What can hang from each mark
z_406: z_809 z_986
z_297: z_115 z_368 z_705 z_986
z_115: z_297
z_798: z_297
z_705: z_297
z_809: z_406
z_368: z_297
z_986: z_406

Every row comes from one small tree of marks. Brackets hold a mark, then the marks that hang from it, in the order of their numbers. Every link used is in the known rows. Which tree was each row made from?
Known rows
[z_798 z_297]: [-0.02 -2.51 -4.05 -2.66  0.30  3.33 -1.26 -0.58 -0.24  0.46  1.66 -3.85
 -1.48 -4.19  0.83 -3.14  1.62  0.05 -2.62  3.96]
[z_115 [z_297 z_705]]: [ 1.55 -3.91 -2.47  2.92 -0.81 -0.05 -0.73 -1.97 -0.71 -1.56 -2.57 -2.66
  4.28 -2.51  1.19  2.08  2.33  4.13 -4.61  3.67]
[z_798 [z_297 z_115 z_986]]: [-2.90  2.21  0.34  0.62 -1.69 -0.14 -0.72  0.12  0.48  0.12 -1.69 -3.62
  0.02 -0.53 -0.24  0.31  1.30 -2.86  0.68 -3.17]
[z_809 [z_406 z_986]]: [ 2.82  1.55 -5.39 -7.90  2.54  7.14 -1.23 -3.26  3.16  2.95  1.39 -0.37
 -5.77 -5.43  1.48 -5.33  0.64  1.89  1.44  5.15]
[z_705 [z_297 z_115 [z_986 [z_406 z_809]]]]: [-0.70  0.64  3.69 -1.36  3.24  3.23  2.24  0.19  2.75  3.85  6.94  4.77
 -6.72  1.13 -1.11 -0.16 -2.70 -3.98  1.54  1.06]
[z_705 [z_297 z_115 z_368 [z_986 z_406]]]: [-2.72  1.26  3.66 -1.81 -2.30 -1.11 -0.88  0.55 -0.35  1.25  2.17  1.73
  0.09  3.05 -1.69 -1.81  0.51 -1.54  3.25  0.98]
[z_297 z_115 z_705 [z_986 [z_406 z_809]]]: [ 0.87  2.45  3.10  1.18  3.99  2.74  2.18  1.50  1.91  2.32  3.50  4.60
 -6.04 -0.34 -1.89  1.81 -2.47 -2.49  0.56 -0.62]
[z_297 z_115 z_368 z_705]: [-2.33 -6.03  1.20 -2.09 -1.12 -0.14 -4.78 -0.27 -3.71 -1.36 -1.24 -3.36
  3.52  0.50 -0.97 -0.39  2.30  4.01 -2.72  2.90]
[z_368 [z_297 [z_986 z_406]]]: [ 4.13  5.57 -4.38 -0.82  3.72  1.91  3.56 -0.39  1.43  1.48 -0.75  3.66
 -2.32  0.22  1.60 -2.12 -1.30 -1.97  2.77 -2.14]
[z_705 [z_297 z_115 z_986]]: [-3.92 -2.25  2.79  0.01 -0.80 -0.50  0.00 -1.16  1.35  1.41  1.86 -0.27
 -0.87  1.81 -1.06  1.75 -0.24 -2.48  0.15 -3.20]
[z_297 z_115 z_368 z_705 z_986]: [-2.86 -2.38  3.28  0.72 -2.09 -2.81 -2.06  1.10 -1.78 -1.74 -1.37 -1.54
  1.87  1.76 -1.60  2.04  0.24  0.76 -0.36 -2.69]
[z_368 [z_297 z_115 z_705 z_986]]: [-0.63  0.00  0.34  1.19  3.85 -0.92  0.15  0.14 -1.06  1.24 -3.13 -0.96
  2.29  2.85  1.38  3.40 -2.22 -1.21 -0.81 -7.12]
[z_115 [z_297 z_368 z_705]]: [ 0.86 -5.51 -1.47  1.30 -2.82 -1.57 -2.78 -1.19 -2.89 -3.10 -2.31 -3.93
  6.28 -1.26  1.49  0.28  2.26  6.02 -3.88  5.73]
[z_115 z_297]: [ 2.14 -2.27 -4.83  1.54 -2.35  0.84 -0.16 -4.42 -0.22 -2.41 -3.37 -3.14
  4.17 -2.44  2.15 -0.28  4.42  4.76 -2.20  4.66]
[z_368 [z_297 z_705 z_986]]: [ 1.77 -0.81 -2.08  0.98  4.69 -0.28  2.07  1.25  0.57  1.03 -0.01  0.77
 -0.63  0.23  1.94  2.33 -3.85 -1.69 -1.76 -5.33]
[z_297 z_115 z_368 [z_986 z_406]]: [-0.37  4.22  0.82 -0.93 -3.08 -0.97 -0.54 -0.48 -0.65 -1.28 -1.91  1.17
  0.34  1.54 -1.60 -2.14  2.75  0.34  4.46  0.35]
[z_115 [z_297 z_368 z_986]]: [ 0.98 -0.23 -1.82  3.09 -5.74 -3.43  0.47 -2.09 -0.12 -4.57 -3.51 -2.79
  4.43 -0.18  1.73  0.39  2.27  3.12  0.42  1.18]
[z_406 z_986]: [ 2.73 -0.51 -2.73 -3.78  2.33  4.65 -0.73 -2.87  2.09  0.47 -0.56  0.38
 -3.43 -4.32  1.35 -2.79  1.57  3.63 -1.25  3.07]
[z_297 z_115 z_368]: [-1.59 -4.49 -1.19 -3.52 -3.07  0.61 -4.47 -2.57 -3.16 -2.39 -2.00 -3.75
  3.18  0.51  0.10 -2.60  4.38  4.67 -0.33  3.79]
[z_115 [z_297 z_368 z_705 z_986]]: [ 0.31 -1.84  0.56  4.37 -3.88 -4.39  0.07  0.32 -0.84 -3.51 -2.44 -2.15
  4.74 -0.04  0.64  2.82  0.15  2.70 -1.91  0.14]
[z_368 [z_297 z_115 [z_986 z_406]]]: [ 1.90  6.54 -2.05 -0.56  2.84  1.18  1.55 -1.61  0.31  1.77 -3.87  1.75
  0.74  2.97  1.29 -1.07  0.32 -1.58  3.86 -4.14]

Which tree is each row?
[-0.27  0.14  1.22 -2.15 -1.38 -0.49  1.24  1.70  0.77  0.91  5.37  3.46
 -3.12  0.55 -1.19 -2.94 -1.20 -2.18  2.02  2.85]
[z_705 [z_297 z_368 [z_986 z_406]]]
[-3.59  0.62  2.69  1.79  0.04 -0.87 -1.10  2.16 -0.32  1.25 -0.78 -3.34
  0.27 -0.39 -1.22  2.97 -0.99 -3.59 -1.77 -4.13]
[z_798 [z_297 z_115 z_705 z_986]]
[ 0.18  1.71 -2.10 -0.17  1.94  0.05  0.39 -2.38 -0.35  0.26 -3.98 -1.41
  2.24  2.92  2.19  0.90 -0.19 -0.72  1.64 -6.27]
[z_368 [z_297 z_115 z_986]]
[ 0.84 -0.47 -0.57  6.01 -1.48 -2.76  2.00 -0.56  1.38 -1.92 -2.63 -0.88
  2.70 -1.28  0.62  4.58  0.13  0.76 -2.46 -1.71]
[z_115 [z_297 z_705 z_986]]
[-2.28 -0.83  1.02 -0.63 -4.16 -2.06 -1.71 -1.32 -1.14 -2.96 -2.29 -2.00
  1.75  1.76 -0.64 -0.46  2.38  1.38  1.98 -1.78]
[z_297 z_115 z_368 z_986]
[ 3.39  6.12 -2.75  4.41 -2.56 -0.74  3.57 -2.17  2.62 -1.55 -3.57  1.74
  1.02 -1.35  0.27  0.19  2.93  0.40  2.21  1.54]
[z_115 [z_297 [z_986 z_406]]]
[ 1.28  5.02  0.10  0.85  4.64  0.23  1.16  0.92 -0.65  2.69 -2.86  2.35
  1.05  2.91  0.27  1.70 -1.79 -2.18  1.70 -4.81]
[z_368 [z_297 z_115 z_705 [z_986 z_406]]]
[-2.17 -4.88  1.39 -2.10 -2.23 -1.46  0.01  0.68  0.75 -0.32  5.19  0.48
 -1.57  0.43 -0.10 -1.12 -1.63 -1.08 -0.44  0.76]
[z_705 [z_297 z_368 z_986]]
[-1.85  2.62  2.81 -0.46 -0.01  0.75  1.32 -0.46  1.90  2.72  1.97  3.03
 -1.94  1.79 -1.87 -0.10  0.40 -3.55  2.51 -0.91]
[z_705 [z_297 z_115 [z_986 z_406]]]
[-2.33 -0.86  2.25  2.56  0.18 -1.01 -0.04  0.18  0.57 -0.16 -1.63 -0.19
 -0.18  0.31 -1.79  3.88  0.12 -1.15 -1.08 -4.63]
[z_297 z_115 z_705 z_986]
[-4.60 -3.75  3.88 -1.67 -3.07 -2.14 -1.96 -0.17 -0.74 -0.13  2.01 -1.56
  1.35  3.09 -0.83  0.19 -0.12 -0.66  0.61 -1.16]
[z_705 [z_297 z_115 z_368 z_986]]
[ 2.35  3.24  0.48  4.05 -3.15 -3.41  1.20  1.17 -0.42 -2.11 -2.42  0.93
  3.47 -0.09 -0.06  1.10  0.80  1.67  0.73  2.50]
[z_115 [z_297 z_368 z_705 [z_986 z_406]]]
[-3.82 -7.54  1.77 -4.63 -2.04  0.34 -4.82 -1.68 -2.95  0.23  2.35 -3.11
  2.88  1.86  0.00 -2.38  2.06  2.71 -1.30  4.19]
[z_705 [z_297 z_115 z_368]]
[ 5.43  3.72 -3.84 -1.77  6.93  4.48  4.71  0.21  2.51  2.51  4.18  5.46
 -6.80 -0.38  2.54 -2.09 -4.18 -2.46  2.14 -0.12]
[z_368 [z_297 [z_986 [z_406 z_809]]]]
[ 2.75  4.56 -0.40  5.61 -0.78 -1.60  3.32  0.28  1.89 -0.42 -2.81  2.30
  1.22 -1.39 -0.33  2.41  0.89 -0.03  0.05  0.59]
[z_115 [z_297 z_705 [z_986 z_406]]]
[-0.61 -3.45  0.82  0.53 -1.19 -1.95  0.24  1.92 -0.44 -2.02  1.74  0.28
 -1.01 -0.96 -1.03  1.06 -1.53  0.49 -1.46 -0.83]
[z_297 z_368 z_705 z_986]
[ 4.87  2.33 -1.49 -0.33  8.80  3.60  4.33  2.46  1.85  3.56  5.11  5.89
 -6.55 -0.28  1.73  0.33 -6.48 -2.99 -0.19 -1.17]
[z_368 [z_297 z_705 [z_986 [z_406 z_809]]]]
[-1.39 -5.48 -0.75 -3.25 -0.51  0.70 -3.87  2.88 -3.25 -0.11  2.75 -4.39
  0.67 -2.90  0.26 -2.37 -0.29  1.38 -4.20  5.17]
[z_798 [z_297 z_368 z_705]]
[-0.87  2.42  3.27  0.62 -1.30 -1.75 -1.07  1.88 -1.27 -0.29 -1.26  1.62
  0.59  1.61 -2.44  0.16  0.89 -0.08  1.88 -0.51]
[z_297 z_115 z_368 z_705 [z_986 z_406]]
[-0.08 -3.43 -1.84 -1.95  4.86  1.72 -2.71 -1.28 -2.96  1.84 -2.92 -2.73
  3.91  1.61  1.89  1.11 -0.21  2.12 -2.86 -1.83]
[z_368 [z_297 z_115 z_705]]
[ 1.96  2.93 -0.13  1.98  1.97  0.38  3.39  1.94  2.30  0.88  1.60  4.77
 -4.47 -2.13 -2.40  0.73 -0.93 -2.22  0.39 -0.58]
[z_297 z_705 [z_986 z_406]]
[-0.17  3.09  1.31 -0.34 -0.55 -1.02 -0.13  5.04 -0.64  0.86  2.82  0.55
 -2.02 -1.73 -1.36 -1.94 -1.72 -3.01  0.37  1.95]
[z_798 [z_297 z_368 z_705 [z_986 z_406]]]
[-1.81 -1.88  1.28 -0.10 -1.24 -1.87 -1.00  4.30 -1.15 -0.80  2.79 -2.84
 -0.54 -1.78 -0.44  0.04 -2.48 -1.87 -2.21 -0.15]
[z_798 [z_297 z_368 z_705 z_986]]
[ 0.79  2.41  1.85 -1.89  0.01  1.89  0.56 -0.07  0.52 -0.28  2.75  2.97
 -4.09  0.91 -0.60 -2.47 -0.32 -0.08  3.53  2.38]
[z_297 z_115 z_368 [z_986 [z_406 z_809]]]
